Each row was made from one small tree. Brackets hold a mark, then the marks that hang from it, in alphabetical order. Every link used is in the known rows. Write each row's tree.
In the rows, zero is written as 128.
Known rows:
{zufev vuped}: [132 101 133 107 113 185  81 129 119 135 145 101 153 152 163 137 124 112
 147 151 162 120 118 150 132 117 131 111  92 119 117 184 124 156 171 140
 107 163 166 164 125]
{rivet {boler sibogan}}: [118 151 111 115 172 225 129 142 140 124 145  95 132 154 135 102  56 102
 157 123 156 140 138 166 150 118 157  97  98 108 126 158 119 110 168 101
  72 101 117 176 154]
{zusis {sibogan {buro {kazaz {kego pari} torel}}}}: [135  93 144 133 170 176 124 106  97 136 158 132 112 133 171 180 126 109
  85 132  81  69 119 106  94 159 146 129  86 113 159 105 145 127 180 159
 103 153 159 131 125]
{nopil {vezo posev vepu {zilab {kazaz {mapo gotu} torel}}}}: [123 186 146 183  89 103 156 144 124 167 121 123 122  90  94  66 134 160
 129 102 149 158 136 125 113 155 123 127 173 129 139  96 130 148  95 114
 112 133 130 102 131]
{vezo {zilab kazaz}}: [134 111 110 134 151 112 128 110 143 153  97  83 116 138 105 104 115 147
 160 146 165 118 107 144 142 127  87 128 110 125 148 129 131 119 111 119
  78 157 148 150 165]
{buro {kazaz {kego pari} {mapo {gotu lukep}} torel}}: [ 71 112 138  97 155 118  52 136 139 100 140 213 128 129 100 205 155 168
 108 148 108 152 104 106 121 119 159 129 101 147  97 127 132 139 198 170
 154 115  91 107 108]
{vepu {vezo posev {zilab {kazaz kego torel}}}}: [131 119  93 131 147  86  99 137 127 143 116 113 133 112 105 101 121 119
 130 123 121 121 110 117 151 152 124 160 134 122 127 102 115 125 109 135
 135 108 137 124 128]
{zufev {vuped sedef {velas pari}}}: [177  45 132  93 117 213  80 136  60 151 123  11 149 219 176 192 176  88
 152 132 158  61 130 190 126 148 161 129  93 103 104 200 127 184 158 140
 177 168 177 131 116]
{lukep {vuped sedef velas}}: [138  89 143 122  98 181 100 150 102 139 136  21 155 186 192 183 175  85
 172 132 177  86 122 176 101 134 162 127  90 110  82 178 106 199  83 131
 151 187 169 127 150]
{zilab {kazaz kego mapo torel} vezo}: [ 83  73 123 107 120 150 115 129 128 127  92 139 141  84  94 203 164 166
  78 161  93 138 134 100 167  62 150  97 141 134  71 136 139  72 141 124
 148 102 110 110 114]
{lukep {vuped sedef velas zufev}}: [139  75 124 117  93 186 113 136  91 134 130  16 150 170 171 192 168  65
 169 118 157  63 124 183  61 128 141 122  84  83 106 191 134 213  85 119
 176 191 170 100 123]
{boler sibogan}: [144 111 131 141 132 208 105 113 134 137 158  92 137 148 149 152  78  81
 142  96 168 115 106 148 135 123 155  97  93 102 135 143 140 117 136 150
  73 129 139 141 152]
{nopil {vezo posev vepu {zilab {kazaz mapo}}}}: [144 179 132 159  94 143 162 127 115 184 129 113 105  97  99  43 139 128
 140  98 134 127 146 135 123 158 131 128 165 111 136 104 121 128  98 104
 111 142 133  96 135]
{posev {vezo vepu}}: [153 164 140 122 122 202 141 133 150 118 152 161 148 169 163 113 127  96
 122 123 161 165 145 131 163 111 126 129 151  92 136 171 110 127 125 155
 149 132 134 144 149]
{gotu {lukep {vuped sedef {velas pari} zufev}} {sison deka}}: [174  80 144 128 103 185 105 110  98  74 159  14 134 181 186 244 166  65
 164 110 140 103 116 128  84  83 195 166  86  87  62 164  44 152 119  66
 200 158 135 118  54]
{sibogan zusis}: [139 134 155 118 108 200 134 123 152 111 143 107 149 176 159 151 115 152
 136 151 125 135 117 124 124 106  87 114 124 117 165 184 131 108 164 126
 134 160 138 172 137]
{vepu {vezo posev}}: [144 145 115 127 136 142  81 147 121 145 168 121 142 149 140 101  94  98
 151  95 121 136 119 123 145 147 138 148 123  98 110 133  97 126 133 152
 146 106 150 147 139]
{vezo posev vepu zilab}: [158 169 132 160 129  91 178 124 165 126 129 146 114 146 145  19 100 106
 151 107 175 103 124 153 117 181  95 147 148 135 189 100 110 153  60 143
  85 142 150 119 156]
{kazaz {kego pari} mapo torel}: [ 71  67 140 135 151 225  94 134 176  90 152 234 162 130 148 175 167 126
 103 148 103 111 114 118 139 130 175  77 116 130 130 146 131  91 168 198
 145 127 102 115 137]
{boler {sibogan {buro {kazaz torel}} zusis}}: [159 124 143 131 128 133 133 102 102 119 148 107 146 132 154 183 105 121
 103 122  88  99 131 123  90 118 121 115 116 148 197 112 188 142 179  87
  86 136 138 128 110]
{mapo {gotu {lukep {vuped sedef zufev}} {sison deka}}}: [130 151 163 138 106 103 104 119 123  67 167  70 138 165 155 214 109 129
 171 132 194 196 102 101 105  76 150 168  77 106  43 161  75 168 115 106
 166 141  98 160  82]
{sibogan {buro kazaz} zusis}: [160 154 148  94 138 111 134 101  93 119 139 134 127 165 148 162 134 154
 123 158  58 106 146 111  94 118  71 145 106 150 184 134 168 140 207  69
 130 161 139 151 115]
{pufun torel}: [122  98 159 166 113 204  69 140 165 128 140 111 174 183 165 144  89 122
 142 140 142 123 107 163 143 111 138 102 111  86 141 132 101 104  95 142
 125 120 156 161 176]
{tavut {kazaz {mapo {gotu lukep}} torel}}: [119 159 153 141  91  80  72 152 149  94 155 174 132 113 100 197 157 175
 154 167 141 188 113 145 107 131 139  89 137 177 110 115 141 131 153 121
 154 123 135 152 123]
{rivet {boler {sibogan {buro {kazaz kego mapo}} zusis}}}: [124 167 111  85 166 200 148 118 110 109 138 143 110 129 128 127  91 104
 131 145  87 126 172 152 127 114 151 106  99 144 142 145 166 117 216  72
 109  97  80 157 113]
{buro {kazaz kego {mapo {gotu {lukep vuped} sison}} torel}}: [ 73 129 156 120 111  99  43 131 143  80 131 211 129 102 108 232 152 155
 110 166 124 162 116  99 112  87 174 148  99 181  67 123 108 159 174 128
 145 127 104  93 100]
{nopil {vezo posev vepu {zilab kazaz}}}: [155 176 132 151 104 134 158 126 107 183 125  87 109 117 108  48 130 132
 137 104 143 118 133 130 126 166 112 147 155  99 141 101 112 132  98  95
 104 150 141 103 137]
{deka sison}: [148  98 169 144 113 222 128 120 130  90 117 117 163 174 196 149  77 104
 149 127 166 104 110 145 165  78  79 102  69 131 124 163  72  79 134 148
 115 155 151 144 155]
{sibogan buro}: [158 147 144 128 156 146 124 101 122 112 150 158 134 176 159 146 119 112
 159 135 105 112 140 137 120 130 112 127  79 130 153 119 136 134 176 110
 112 145 147 163 156]
{kula {vepu vezo}}: [169 155 150 116 121 180 121 168  97 149 139 129 164 174 143 149  93  87
 190 122 111 164 104 144 119 154 123 118 105 116  78 177 102  83 147 149
 131 122 155 186 136]
{kula {vepu {vezo posev {zilab {kazaz kego torel}}}}}: [153 151 131 121 130 105 126 161 104 130 101 133 151 138 111 122 116 115
 158 128 108 139 104 139 115 173 116 136 123 131 101 115 114  89 107 129
 131 112 141 149 125]
{gotu {lukep {vuped velas zufev}} sison}: [140 113 132 129  91 178  76 113 143  80 150  76 119 131 184 225 121  79
 169 113 146 102 103 146  66  85 185 150  91 113  93 144  53 165 140  92
 161 148 144 116  77]
{buro {kazaz {kego pari} {mapo {gotu {sison deka}}} torel}}: [ 67  95 141 130 167 112  61 146 120 103 156 209 138 124 134 195 142 159
  88 154 114 138 115  68 135 110 137 128  98 146  79 132 126 102 166 140
 123 132  92 114 104]
{vezo posev vepu {zilab {kazaz mapo torel}}}: [128 145 125 171 100  44 194 133 167 131 105 155 115  90  99  30 129 148
 128 108 143 118 135 145 102 164 109 109 175 167 185  77 139 146  46 121
  82 135 150  89 160]
{vepu {vezo zilab}}: [157 120 109 140 151 162 103 137 138 166 136 105 152 143 137 114 100  85
 173 127 147 144 103 132 157 136 121 152 125 114 129 162 104 128 139 167
 124 125 151 171 132]
{vepu {vezo posev {zilab {kazaz mapo}}}}: [137 140  91 140 138  89 110 138 126 172 132 107 119 100  99  64 108 110
 161  99 129 140 129 132 141 148 131 144 144 125 120 113 124 130 105 144
 129 106 136 135 135]
{kazaz {kego pari} {mapo {gotu {lukep vuped}}}}: [ 78 130 145 103 143 177  84 122 157  88 173 191 109 135 143 178 148 101
 155 126 159 183 107 125 129 133 194 129  79 116  64 163 106 147 194 219
 177 114  47 153 107]

Which tree is each row?
[134  74  92 120 168 130 105 138 120 162 127 100 148 125 128 132 122 108
 139 136 114 123  89 107 160 151 123 154 125 109 126 144 115 108 145 169
 126 122 126 149 121]
{vepu {vezo {zilab {kazaz {kego pari} torel}}}}
[153 152 115 144 120  43 188 120 138 144 111 108  92 126 112  18 106 131
 142 105 160 102 122 143 116 178  83 146 146 136 176  88 122 146  52 113
  76 145 146 107 160]
{vezo posev vepu {zilab kazaz}}
[141 134 116 125 130 146 158 122 156 114 101 150 141 133 127 113 154 116
 102 150 161 147 136 127 168 115 112 139 162 115 153 137 128 125 101 141
 137 133 122 123 141]
{posev {vezo vepu {zilab {kazaz kego torel}}}}
[104  79 130 108  95 137 167 134 122 129  95 155 133  85 101 174 161 141
  77 151  88 137 136 101 158  85 144  99 159 145  82 145 133  82 121 128
 145 106 110  98 114]
{zilab {kazaz kego mapo torel} {vezo vepu}}
[157  67 124  89 100 198  81 146  80 146 122  19 151 195 178 177 168 103
 159 148 174  60 129 188 124 132 153 106  88 109  90 193 138 188 124 135
 165 174 178 138 128]
{zufev {vuped sedef velas}}
[161 163 131 140 139 177 158 126 166 127 129 152 147 154 158  85 129  92
 134 129 188 160 140 141 163 119 113 144 166 105 163 157 117 138 101 161
 129 135 132 149 141]
{posev {vezo vepu zilab}}
[ 76  99 120 112 123 107 109 132 127 116  99 148 131  77  92 161 160 180
  65 136  95 126 146 102 155  82 153 108 156 130  79  96 137  83 111 112
 154  86 109  90 109]
{zilab {kazaz kego mapo torel} {vezo posev}}
[129 135 152 104 123 130 131 101 117  87 126 204 137 133 133 195 171 152
  98 177  32 105 158 108  95 105 107 119 115 178 176 123 184 132 213  83
 157 147 118 121 104]
{sibogan {buro {kazaz kego mapo torel}} zusis}
[141 174 121 110 167 203 169 124 124 109 146  95 133 154 158 111  65 110
 150 131 114 135 158 158 124 118 134 106 107 127 166 149 149 119 198  72
  92 105 105 190 128]
{rivet {boler {sibogan buro zusis}}}
[121 136 123 113 101  82 174 136 109 160 123 113 105  85 105  87 122 149
 105  99 112 143 155 114 139 107 130 116 175 126  90 120 128 103  87 113
 126  97 122 102 122]
{zilab {kazaz mapo} {vezo posev vepu}}
[101 165 130 147 126 108 108 130 176 106 114 124 150  96 113 146 160 153
 137 136 194 225 137 136 140  76 157 139 164 130 120 128 121 171 119 146
 151 118 110 152 115]
{posev {vezo {zilab {kazaz {mapo {gotu {lukep vuped}}} torel}}}}
[113 137 155 104 149  97 127 113 106  93 145 200 136 139 145 191 155 169
  96 163  52 129 143  95  92 129  99 131 114 169 173 128 187 144 223 118
 156 138  90 137  94]
{sibogan {buro {kazaz {kego pari} {mapo gotu} torel}} zusis}
[148 146 109 122 123  60 174 110 135 126 103 132  80 130 108  37 122 114
 128 119 153  89 123 139 132 183  91 153 126 131 159  89 124 136  64 121
  99 141 120  97 154]
{vezo posev vepu {zilab {kazaz kego}}}
[117 101  89 134 162  97 104 142 129 154 137 133 135  96 115  83 127 117
 130 109 110 121 115 115 144 164 144 146 145 118 130 106 124 119 118 166
 139 101 116 121 117]
{vepu {vezo posev {zilab {kazaz {kego pari} mapo torel}}}}
[150 122 140 124 149 183 123  93  89 137 148 127  86 141 153 179 117  91
 101 133  92  77 130 117 103 146 140 134  70 113 135 111 145 133 177 140
 112 152 158 136 135]
{zusis {sibogan {buro {kazaz kego}}}}
[125 161 119 108 154 232 153 140 142 117 143  77 139 154 146 108  60 117
 146 133 143 147 139 158 138 110 140  97 117 114 150 174 134 105 179  91
  87 108 108 185 135]
{rivet {boler {sibogan zusis}}}
[120 144 111 173 136  43  96 151 133 147 133 125 134  85 110 100  84 145
 144 107 144 166 119 107 139 136 132 158 155 151 108  99 114 134  94 140
 121  94 127 133 122]
{vepu {vezo posev {zilab {kazaz {mapo {gotu sison}} torel}}}}
[126 128  99 156 133  82 111 147 138 161 125 119 139  90  98  81 116 127
 145 108 121 140 125 128 135 142 136 135 159 138 133 102 126 133 100 141
 126 105 151 126 134]
{vepu {vezo posev {zilab {kazaz mapo torel}}}}
[151 147 105 146 153 118  98 140 137 155 144 109 141 135 134  74  95  95
 161 102 146 133 113 132 147 155 123 164 138 110 137 119 103 136 109 158
 128 109 150 152 129]
{vepu {vezo posev zilab}}
[137 127  98 148 142  71 106 144 129 157 123  91 144 112 110  84 108 134
 143 110 127 132 112 123 139 149 117 154 148 124 140 100 116 133 100 130
 117 112 158 133 133]
{vepu {vezo posev {zilab {kazaz torel}}}}
[124 150  94 132 143  70  97 138 117 154 126 126 104 105  90  88 104 113
 152 108 145 161 122 123 154 154 129 159 123 123  94 114 130 138 116 160
 151  93 101 140 127]
{vepu {vezo posev {zilab {kazaz kego {mapo gotu}}}}}
[135 148 110 132 113  73 182 110 146 127 107 165  74 106  95  30 133 110
 133 115 146 101 138 147 126 174 112 131 138 146 151  91 134 134  65 132
 110 133 110  87 153]
{vezo posev vepu {zilab {kazaz kego mapo}}}
[109 103 111  81 137 108 162 128  97 149 137 137  93  94 124  95 140 129
  82 104  96 111 142  98 154 138 144 133 154 103  80 125 126  84 112 149
 149  94  74  94 101]
{zilab {kazaz {kego pari} mapo} {vezo posev vepu}}
[115 123 115 100 142  81 115 129  99 153 115  61 117 119 113 121 112 181
 101 114 127 127 133 105 153  95 111 143 144  97  89 109 117  94 103  93
 117 104 135 128 120]
{zilab kazaz {vezo posev}}
[140 142 124 163 113  31 189 131 157 128 102 123 120 117 112  36 118 153
 125 114 151 105 119 138 105 173  88 133 162 152 192  75 126 149  46 110
  71 145 161  98 162]
{vezo posev vepu {zilab {kazaz torel}}}
[114 155 126 160 106  32 178 129 157 111  97 180  97  97  90  56 129 145
 119 120 158 132 128 136 118 169 105 127 148 169 157  80 143 154  61 141
 108 123 111  92 151]
{vezo posev vepu {zilab {kazaz kego {mapo gotu} torel}}}
[ 80  93 146 141 112 224  92 128 185  79 124 241 158 124 117 192 171 123
 109 163 109 123 128 132 145 100 170  68 111 153 117 143 135  96 155 164
 152 129 120 109 153]
{kazaz kego mapo torel}
[139 174 158 111 128  89 135 108 100 117 143 165 118 143 133 164 129 162
 133 149  72 150 160 114  87 113  85 133 113 171 163 138 185 155 212  90
 143 143 113 156 112]
{sibogan {buro {kazaz {mapo gotu}}} zusis}
[ 82 111 127 135 117  83 121 145 132 138 109 117 147  73  97 137 142 199
  84 118 104 144 146 109 136  77 145 100 180 135 100  96 137  96  95 102
 126  90 141 105 117]
{zilab {kazaz mapo torel} {vezo posev}}
[121 135 100 123 158  78 109 103 140 122  99 117  90 131  98  71 128 145
 130 131 159  90 120 138 143 154  99 152 106 116 145  78 129 125  87 113
 106 135 121 115 153]
{vezo posev {zilab {kazaz kego}}}
[147 157 150 104 126 122 141 101 104 121 143 168 124 141 137 158 143 149
 128 153  51 119 164 120  87 110  94 124 119 166 177 136 181 140 207  81
 139 151 127 141 114]
{sibogan {buro {kazaz mapo}} zusis}
[158 153 115 127 136 138 167 122 147 140 115 121 129 140 132  83 133 114
 128 131 175 160 140 136 161 118 101 143 165 105 154 147 127 130  97 137
 123 139 129 139 147]
{posev {vezo vepu {zilab kazaz}}}
[138 114 146  88 160 118 129 104 101  93 141 169 146 160 164 188 158 160
  87 172  37  82 133  90  97 135  87 148 108 147 195 123 169 128 221  94
 140 157 116 133  98]
{sibogan {buro {kazaz {kego pari} torel}} zusis}
[ 99 109 128 111  96  93 162 137 123 119 102 160 121  77  99 134 158 153
  64 128  89 124 148 101 146 104 144 110 171 141  91 103 132  93  93 116
 147  92 110  78 112]
{zilab {kazaz kego mapo torel} {vezo posev vepu}}
[143 148 142  84 131 142 130  91 100 103 135 191 111 143 133 178 159 132
 114 167  42 103 163 113 103 113 103 130  99 162 160 135 179 131 221  88
 163 148 102 130 107]
{sibogan {buro {kazaz kego mapo}} zusis}
[ 92  87 122 105 129  95 164 142 119 128 125 155 126  80 122 119 154 155
  60 116  85 114 138  89 144 128 148 117 175 122 101 108 131  85 102 144
 142  92  94  81  99]
{zilab {kazaz {kego pari} mapo torel} {vezo posev vepu}}
[122 154 125 142 125 122 155 131 160 114 103 175 131 116 114 115 149 126
 110 142 178 188 144 128 164 110 120 129 165 132 134 141 143 140 105 161
 150 119  95 129 138]
{posev {vezo vepu {zilab {kazaz kego {mapo gotu} torel}}}}
[115 103 124 101 111  79 154 135 112 115  98 123 127 107 115 141 143 161
  59 135 100 108 127  93 152 114 119 141 155 122 101  99 117  96  91 104
 134 103 124  89 114]
{zilab {kazaz kego torel} {vezo posev vepu}}
[106  99 120 164 131 114 135 123 170 140  92 128 140 102  93 118 137 162
 146 150 148 134 119 144 129 111 115  96 140 159 158 118 146 121 105 126
  85 148 152 131 161]
{vezo {zilab {kazaz mapo torel}}}
[142 130  86 116 150  94  96 127 112 155 125 102 112 121 104  86 111 104
 145 117 128 119 114 122 158 156 121 170 120 107 114 110 113 125 114 140
 139 109 124 134 129]
{vepu {vezo posev {zilab {kazaz kego}}}}
[117 118 114 146 128  65 183 125 156 122 115 174 105  97 114  37 143 132
 112 114 130  94 126 130 115 187 118 123 158 148 178  81 137 131  67 148
 100 132 112  81 143]
{vezo posev vepu {zilab {kazaz {kego pari} mapo torel}}}
[135 112 131 165  99  98 202 129 168 144  97 146 128 101 103  84 133 132
 146 138 142 132 121 143 118 141 105  96 159 172 173 131 139 132  84 134
  78 152 152 113 162]
{vezo vepu {zilab {kazaz mapo torel}}}
[116 162 132 180 101  11 188 140 161 128 105 157 109  93  94  37 115 162
 133 106 167 148 129 140 100 167  98 120 168 174 172  79 143 162  49 133
  87 127 137 104 157]
{vezo posev vepu {zilab {kazaz {mapo gotu} torel}}}
[126 173 164 146 128 117  86 126 151  69 166 118 122 174 152 196  84 151
 164 129 190 208  95  90 143  76 140 150  80 122  54 140  60 115 148 115
 135 117 100 193 109]
{mapo {gotu lukep {sison deka}}}
[137 131 108 111 153 163 162 118 146 137 130 160 119 124 138  83 152  97
 116 128 158 148 144 128 169 134 127 137 161  99 142 154 133 116 115 172
 145 127  86 126 131]
{posev {vezo vepu {zilab {kazaz {kego pari} mapo}}}}
[ 76 148 136 133 111  43 111 146 139 115 107 112 132  76  79 163 133 221
 101 112 129 198 134 106 130  69 157 116 173 143  78  87 127 124 113 116
 151  69 115 124  99]
{zilab {kazaz {mapo {gotu lukep}} torel} {vezo posev}}
[109 158 133 124 102  41 166 147 104 155 124 111  97  89  98  95 104 169
 110  93 141 181 149 109 137 111 118 125 167 131  74 122 136 123  89 128
 130  87 103 121 119]
{zilab {kazaz {mapo gotu}} {vezo posev vepu}}
[144 105 137 118 176 186 125  97  82 146 166 122  89 143 171 167 115  91
 100 125  90  68 121 109 100 165 143 140  73  99 143 115 141 127 185 163
 107 153 147 139 126]
{zusis {sibogan {buro {kazaz {kego pari}}}}}
[159  62 102 136 140 237  96 125  91 146 115  62 118 197 144 200 137  54
 143  76 113  48 117 189  69 145 111 114  84  68 170 178 132 145 172 126
 186 152 174 110 119]
{vuped {velas pari} zufev}
[110  91 139 132  91 113 179 147 130 152 106 125 149  81 107 151 140 165
  95 135  97 155 138 107 139  80 132  89 184 150 101 146 134  93 108 118
 117 112 143 110 123]
{zilab {kazaz mapo torel} {vezo vepu}}
[141 170 128 142  97 159 151 119 113 169 122 132  96 100  95  57 148 114
 129 109 129 114 145 131 135 162 136 133 149 107 124 104 122 123 107 110
 130 139 112  87 129]
{nopil {vezo posev vepu {zilab {kazaz kego mapo}}}}
